What can hang from each mark
repu: vimar
bogi: nudoso suku vimar
namis: suku vimar
nudoso: bogi namis vudev
vimar: namis
vudev: nudoso
suku: bogi

Every row comes from one small tree of marks. Brackets hold a mark, then the marks that hang from it, in alphabetical order. Every link used is in the known rows. Which tree was each row made from?
In the rows, zero is written as 128.
Known rows
{repu {vimar {namis {suku bogi}}}}: [130 200 133 141 186 146  93 136  70  47 138 102 135  91 122  91  84 169
 128 154]
{namis {suku {bogi nudoso}} vimar}: [136 102 112 103 119 175 113 117 104  75 121 124 182 117 121  90  57 146
 172 136]
{vimar {namis {suku {bogi {nudoso vudev}}}}}: [117 189 104 137 140 183 118 108 107  64 128 120 193 122 112 117  24 157
 199 126]
{nudoso {bogi suku {vimar namis}} vudev}: [114 202 123 145 115 129 117 131 128 126 143 127 129 105 117 151 135 126
 112 106]
{vudev {nudoso bogi {namis suku}}}: [148  47 134 129 122  85 186 109 175 119  89 136  60 174 140 160 151 121
 111 154]
{nudoso {bogi {vimar namis}} vudev}: [127 202 136 142 129  95 128 125 123 181 135 135  92 110 122 157 124 121
 118 122]
{suku bogi}: [138 133 136 107 133 113 123 126  94 124 135 129 141  86 147 129 136 139
 150 152]
{namis {suku bogi} vimar}: [142  93 138 101 126 115 116 111  88  79 113 115 162 110 129  86  70 142
 121 144]
{vudev {nudoso {bogi vimar} namis}}: [145  75 134 133 117  68 171 136 168 212 114 133  57 168 148 165 206 101
  84 138]
{repu vimar}: [115 153 150 119 142 126 119 135 153 118 142 130  84  82 126 135 150 144
 117 142]
{suku {bogi nudoso {vimar namis}}}: [123 201 113 139 149 175  94 159  67 166 163 120 170  97 121 103 114 137
 167 135]
{vimar namis}: [119 174 155 132 122 113 123 151 102 145 135 129  90  61 123 123 111 144
 143 136]
{suku {bogi {nudoso namis vudev} vimar}}: [123 109 101 134 114 160 123 108 166 167 138 143 190 173 131 144 144 117
 170  95]
{nudoso {namis {suku bogi}} vudev}: [136  77 123 123 123 114 136  79 149  79 104 135 176 167 137 136 100 131
 153 113]
{repu {vimar {namis {suku {bogi nudoso}}}}}: [119 207 109 142 179 203  90 143  91  45 148 107 155  98 113  93  69 167
 184 150]
{vimar {namis {suku {bogi nudoso}}}}: [122 178 105 128 151 188 105 142  69  72 135 121 169 100 116  98  62 152
 200 148]
{suku {bogi nudoso vimar}}: [126 144 114 110 141 165 106 143 104 171 158 130 180 113 135 119 141 121
 167 132]
{vudev {nudoso bogi}}: [146 114 135 117 120  74 182 127 153 155 109 128  49 118 147 170 154 129
 111 170]

Which tree is each row?
[132  97 134 129 106  96 151 101 189 190 121 165  92 165 140 173 182  97
 119 100]
{nudoso {bogi vimar} namis vudev}
[121 158 107 111 129 162 119 114 139 161 146 131 201 135 130 137 109 129
 165 111]
{suku {bogi {nudoso vudev} vimar}}
[129  77 113 131  58 127 149  84 195  88 102 151 111 151 131 150 151 123
 123  82]
{nudoso {bogi suku} {namis vimar} vudev}
[132 191 137 134 153 118 100 158  49 169 157 109 145  83 133 106 131 135
 117 140]
{suku {bogi {vimar namis}}}
[112 187 153 139 167 139 105 145 110  69 135 113  93  79 108 104  85 158
 117 143]
{repu {vimar {namis suku}}}
[144  58 141 127 135  80 168 129 161 169 104 130  77 191 135 147 171 102
  77 145]
{vudev {nudoso {bogi vimar} {namis suku}}}
[129  70 122 127  69 128 143 117 163  96 112 151  85 128 137 128 181 117
 126 107]
{nudoso {bogi suku} {namis vimar}}
[113 161 158 129 156 120 101 155  84 143 136 116 125  97 109  99  94 127
 104 132]
{bogi {vimar {namis suku}}}
[ 85 203 112 140 106 192 101 151 141 121 152 122 181 105  96 127  96 132
 149  85]
{bogi {nudoso vudev} suku {vimar namis}}
[127 183 139 138 149 109 122 116 120 139 122 129 111 129 115 139  87 121
 112 121]
{nudoso {bogi {vimar {namis suku}}} vudev}
[125 135 129 117 127 127 120 151 130 145 144 143 116 102 136 143 196 107
 104 130]
{nudoso {bogi suku vimar}}
[112  63 127 120 126 170 118 136 167 155 135 151 142 159 117 114 142 102
 158 106]
{bogi {nudoso {namis suku}} vimar}
[141 159 145 137 160  85 149 154 102 156 118 102  76 135 125 130 109 129
  73 160]
{vudev {nudoso {bogi {vimar {namis suku}}}}}
[139  50 121 138  66 101 172 122 176 109  99 125  74 157 139 138 173 129
  84 125]
{vudev {nudoso {bogi suku} {namis vimar}}}
[146  58 132 128 151  91 144 127 122 148 119  99 156 185 143 117 140 118
  79 141]
{vudev {nudoso {namis {suku {bogi vimar}}}}}
[137  69 136 120 150 118 114 123 106 140 132 127 169 161 138 106 149 111
 119 124]
{nudoso {namis {suku {bogi vimar}}}}
[142  44 131 119 109 118 126 102 113  88 108 125 151 148 135  90 106 133
 129 121]
{nudoso {namis {suku bogi} vimar}}
[124 100 119 135  95 125 136 111 187 137 126 154 129 164 131 164 195 102
 112  86]
{nudoso {bogi suku vimar} namis vudev}
[131  73 122 138 105 102 162 143 172 158 123 125  92 165 143 155 217 109
  75 128]
{vudev {nudoso {bogi suku vimar} namis}}
